Each row was made from one walk, in order. Every step used is in the known rows, and no mark comes twice. Write each row's walk.
In the rows, zero is written as 128.
Known rows
zepo-nezi: [ 99 107 117 134 124 121 133 145 130 141 119 159 142 104 122 130 145 148
 124 120 117 135 128 149 137 122 126 121 105 122]
muruk-gazutog: [117 142 140 123 140 134 116 119 123 126 127 149 122 130 125 143 122 138
 172 129 128 113 118 147 116 122 138 130  91 116]
vipes-diviza-gazutog-muruk-kovage-voso: [ 81 109 137 132 114 184 125  92  79 146 169 103 121  93 124 178 120 118
 230 173 110 105 108 108 195 157 121 216 124  97]
gefe-muruk: [ 95 121  98 142 127 127 124 124 128 129 126 126 130 135 144 131 148 126
 162 126 133 105 126 117 127 143 119 117 136 127]
refib-zepo-nalene: [109 122 111 109 139 145 139 126 120 139  91 148 121  92  98 132 107 113
 116 132  97 101 154 145 146 152 139  71 132 104]
diviza-gazutog: [116 135 142 123 123 159 125 109 108 136 141 122 137 125 119 123 116 125
 142 132 139 124 113 113 164 123 147 153 132 116]
vipes-gefe-muruk-kovage-refib: [ 63  99 104 136 155 172 121 104  85 129 145  89 137 121 159 130 142 131
 198 151 130  61 123 102 138  85 101 140 144  91]
kovage-muruk-gazutog-diviza-vipes: [103 126 117 146 143 133 157  71  96 143  97 125 106 120 156 190 144 132
 193 115 124  75 111 185 123 136  95 141 132 102]
nalene-voso: [136 116 144 139 147 136 134  99 123 135 139 119 158 122 142 116 132 120
 150 140 135 133 112 132 133 142 128 138 116 114]
nalene-voso-kovage-refib: [127 114 122 143 165 146 141  75  93 136 153  77 150  97 145 105 115 127
 130 151 142 106 105 112 154 100 114 154 142  72]
kovage-refib-zepo: [107 132 118 114 141 148 140  95 107 136 117 100 134  96 121 133  85 103
 116 138 104  96 157 123 137 117 142 129 150  90]
gazutog-muruk-kovage-refib-zepo: [ 78 102 125 114 139 168 132  88  87 131 108 118 116  94 148 169 100  99
 134 148  93  80 144 134 143 122 132 166 129  71]
diviza-vipes-gefe-muruk: [ 89 112  78 131 138 141 138 102 105 132 116 109 144 123 143 118 159 120
 205 137 127  68 122 141 133 119  84 111 175 110]
gefe-muruk-gazutog-diviza-vipes: [ 62 124  98 144 151 143 116  74 115 131  81 131 129 130 160 165 155 133
 198 134 121  57 117 163 106 148  87 125 113  98]
vipes-gefe: [130 124 107 123 127 143 127 133 113 124 136 109 138 124 127 122 125 139
 163 149 124 106 111 133 136 111 107 103 143 128]
diviza-vipes: [116 119 127 120 140 126 143 102 122 133 105 128 128 122 134 122 145 113
 137 117 125 112 137 149 128 117 110 145 152 115]
refib-zepo-nezi: [ 99 107 113 122 118 128 136 142 123 148 108 154 148  90 118 140 118 126
 120 130  89 118 148 148 151 124 132  95 121 107]
vipes-diviza: [138 127 114 119 110 132 125 123 133 131 155 111 109 109 114 132 135 135
 153 160 123 128 127 116 145 149 118 137 137 132]
gazutog-muruk: [118 122 108 132 116 135 130 120 122 126 116 142 116 122 135 155 120 131
 142 133 122 115 113 160 121 171 126 141 125 121]
diviza-gazutog-muruk-kovage-voso: [ 70 113 149 140 134 181 130  99  69 142 144 121 143 113 138 171 113 112
 207 142 112 104 105 123 178 131 128 206 118  92]
vipes-diviza-gazutog: [125 131 125 113 107 163 119 103 115 140 165 104 120 105 109 128 121 127
 165 164 136 120 115 100 184 144 135 163 140 120]
nalene-voso-kovage: [144 110 124 142 150 134 136 109 109 136 150  98 146 116 149 104 132 132
 140 148 136 120  96 114 153 110 107 130 130  95]
kovage-refib-zepo-nalene-voso: [102 113 122 125 176 162 149  62 101 147 104 117 150  70 110 118  92  98
 128 142 114  91 145 142 152 154 143 109 128  67]
nalene-voso-kovage-refib-zepo-nezi: [ 97  94 106 138 154 145 151  90  90 155 134 104 168  58 136 117 105 122
 120 153 105  96 122 129 174  92 118 119 132  50]
refib-zepo-nalene-voso-kovage: [123 104 109 123 160 151 145 106 101 148 113 119 142  82 121 108 111 118
 129 151 108  93 125 128 173 135 114  74 138  71]
diviza-vipes-gefe-muruk-gazutog: [ 78 126  90 125 152 152 126  94 103 130 113 128 138 128 141 134 150 135
 250 135 124  53 113 161 121 113  95 111 137 101]
muruk-gazutog-diviza-vipes: [ 91 128 123 132 150 142 122  76 113 127  80 133 128 124 147 166 136 131
 162 137 117  80 117 175 109 125  94 136 106 100]
kovage-muruk: [141 127 120 146 123 121 164 124 111 144 142 121 109 129 142 150 136 124
 161 109 137 120 115 138 141 140 129 135 154 131]
muruk-gazutog-diviza: [102 137 126 139 139 146 106 106 120 121 102 131 124 128 142 171 121 148
 154 146 120  97 109 154 107 136 113 120  85 112]
nalene-voso-kovage-refib-zepo: [124 113 115 130 159 153 147  75  87 140 142  71 154  80 143 114  91 104
 127 161 113  89 122 109 162  99 123 130 156  55]
gefe-muruk-kovage-voso-nalene: [ 64  89 119 164 145 151 129 132  98 145 140  92 133 135 159 159 169 115
 207 119 111  92 132  56 163 114 101 174 132  86]
kovage-refib-zepo-nezi: [ 83 112 105 122 135 142 144 107 111 149 109 133 148  70 116 137 100 121
 109 129  94 100 155 144 145 114 137 116 125  87]
kovage-muruk-gefe: [134 122 144 141 140 140 160 107 122 141 143 129 114 123 149 157 148 112
 178 110 126 109 124 113 127 137 149 164 131 119]
refib-zepo: [125 125 122 112 124 136 135 128 123 134 114 122 131 112 124 135 105 106
 122 138  98 110 149 126 140 126 134 104 143 113]

Write each row's walk
[110 106 110 141 182 155 148  74  94 143 128 102 139  78 123 102 118 135
 128 140 141  94 111 132 157 124 118 124 128  64]
zepo-nalene-voso-kovage-refib
[100  96 135 129 127 149 123 124 110 127 118 145 107 130 155 162 141 129
 149 138 118 110 116 143 132 134 119 166 108 109]
gazutog-muruk-kovage
[ 71  92 140 151 129 186 132 110  71 149 140 103 131 120 143 179 130 113
 198 129 112  99 104  83 190 129 124 223 122  69]
diviza-gazutog-muruk-kovage-voso-nalene
[ 92 126 106 127 149 160 124  82  98 123  94 113 139 118 144 159 135 140
 194 156 114  61 101 179 117 111  78 110 123  99]
muruk-gazutog-diviza-vipes-gefe
[ 78  98 126 137 139 143 115 130 115 131 130 128 121 141 163 138 166 125
 172 130 128  99 131  97 135 111 112 143 119 115]
gefe-muruk-kovage
[ 83  95 109 136 139 159 116 135  99 128 144 110 135 138 161 130 163 136
 205 148 127  77 114 102 141  92  95 115 133 113]
vipes-gefe-muruk-kovage
[104 113 113 134 138 136 134  87 120 129  84 106 134 123 151 149 144 120
 119 134 115  96 128 153 121 134  87 132 142 111]
gazutog-diviza-vipes
[ 93 112 156 145 148 141 130 129  95 138 143 113 143 122 139 148 131 114
 181 130 108 119 137 105 148  97 110 168 117 111]
muruk-kovage-voso
[102 119 146 125 127 182 125  87 116 129 128 146 131 115 138 156 120 114
 171 140 124 102 107 119 144 164 164 195 107  96]
diviza-gazutog-muruk-gefe
[135 134 112 144 135 126 149 124  86 142 151 122  95 120 141 159 130 151
 191 118 134  95  95 141 150 102 121 127 133  98]
voso-kovage-muruk-gazutog
[107 126 119 128 111 165 129  99 104 135 128 139 132 117 125 149 105 124
 153 135 133 114  97 145 156 165 141 167 127 109]
diviza-gazutog-muruk
[134  96 129 151 176 153 172  84 100 151 140 127 123  89 143 134 153 123
 179 123 134  91 102 116 160 145 131 134 127  77]
zepo-nalene-voso-kovage-muruk-gefe
[138 103 100 142 152 142 177 100  82 163 125 110 123  78 129 135 118 112
 162 133 116  88 111 138 184 143 118  83 161  75]
refib-zepo-nalene-voso-kovage-muruk
[119 116 109 117 139 142 144 104 110 130 117 111 141 122 129 114 140 122
 171 138 122  92 120 154 136 101  94 118 167 116]
diviza-vipes-gefe
[ 52  83 114 121 135 160 139 103  92 146 101 148 131  72 144 172 115 122
 131 142  85  84 141 157 152 115 128 156 103  66]
gazutog-muruk-kovage-refib-zepo-nezi
[ 72 129  77 150 135 162 101 108 107 119 114 109 140 133 154 165 135 154
 221 164 122  52  93 145 109 140  86  82 107 110]
vipes-gefe-muruk-gazutog-diviza
[113 117 123 154 135 136 143 132 111 142 136  91 139 124 126 153 129 116
 164 115 112 120 131  85 152 130 118 157 141 101]
kovage-voso-nalene
[156 108 117 159 141 128 169 103  89 150 164  91 128 112 159 129 141 129
 170 128 143 114  84 121 167 125 109 134 160  96]
nalene-voso-kovage-muruk
[114 135 115 156 132 136 141  99 102 137 118 123 105 126 153 193 127 143
 184 127 129  89  99 165 119 149 115 126 109 116]
kovage-muruk-gazutog-diviza
[ 84  89 128 154 132 155 138 127  90 142 128 108 122 125 152 187 145 118
 183 126 100 104 119  98 159 138 109 198 116  80]
gazutog-muruk-kovage-voso-nalene
[140 114 125 144 141 138 163 120 106 141 156 109 104 116 155 150 148 126
 167 121 126  97 112  99 148 108 133 154 149  98]
voso-kovage-muruk-gefe
[ 73 102 134 110 169 170 136  98  90 140  96 130 116  78 119 139 106 108
 117 134 100  80 165 122 156 103 137 120 121  71]
muruk-kovage-refib-zepo-nalene
[ 55  80  90 141 147 168 121  95  93 130 102  89 138 128 182 153 177 129
 198 152 115  45 114 129 135  98  53 124 149  98]
gazutog-diviza-vipes-gefe-muruk-kovage
[ 78 105 129 118 122 198 122  67  78 138 160 102  98  86 132 162 114 123
 179 175 130  90 110 111 181 136 132 226 125  80]
vipes-diviza-gazutog-muruk-kovage-refib
[116 126 104 133 146 138 136 106  95 130 142  88 122 103 132 117 112 135
 112 138 133 100 125 108 144  86 115 144 150  87]
voso-kovage-refib
[ 65 107 109 152 146 159 124 128  81 137 154  90 155 124 152 144 149 122
 252 147 111  74 121  96 152  98  87 134 142 107]
vipes-gefe-muruk-kovage-voso
[110 117 131 115 112 187 120  79 120 132 157 128 113  95 123 160 126 118
 193 173 118 100 109 108 162 184 153 206 114 101]
vipes-diviza-gazutog-muruk-gefe
[113 124 108 117  97 171 125  93 109 138 154 119 109  99 114 154 114 129
 172 168 131 110  98 138 173 186 133 177 135 113]
vipes-diviza-gazutog-muruk
[ 86 140 110 136 136 134 110 112 121 129 127 150 125 137 138 145 137 141
 204 127 133  89 117 136 114 140 129 122 100 113]
gefe-muruk-gazutog
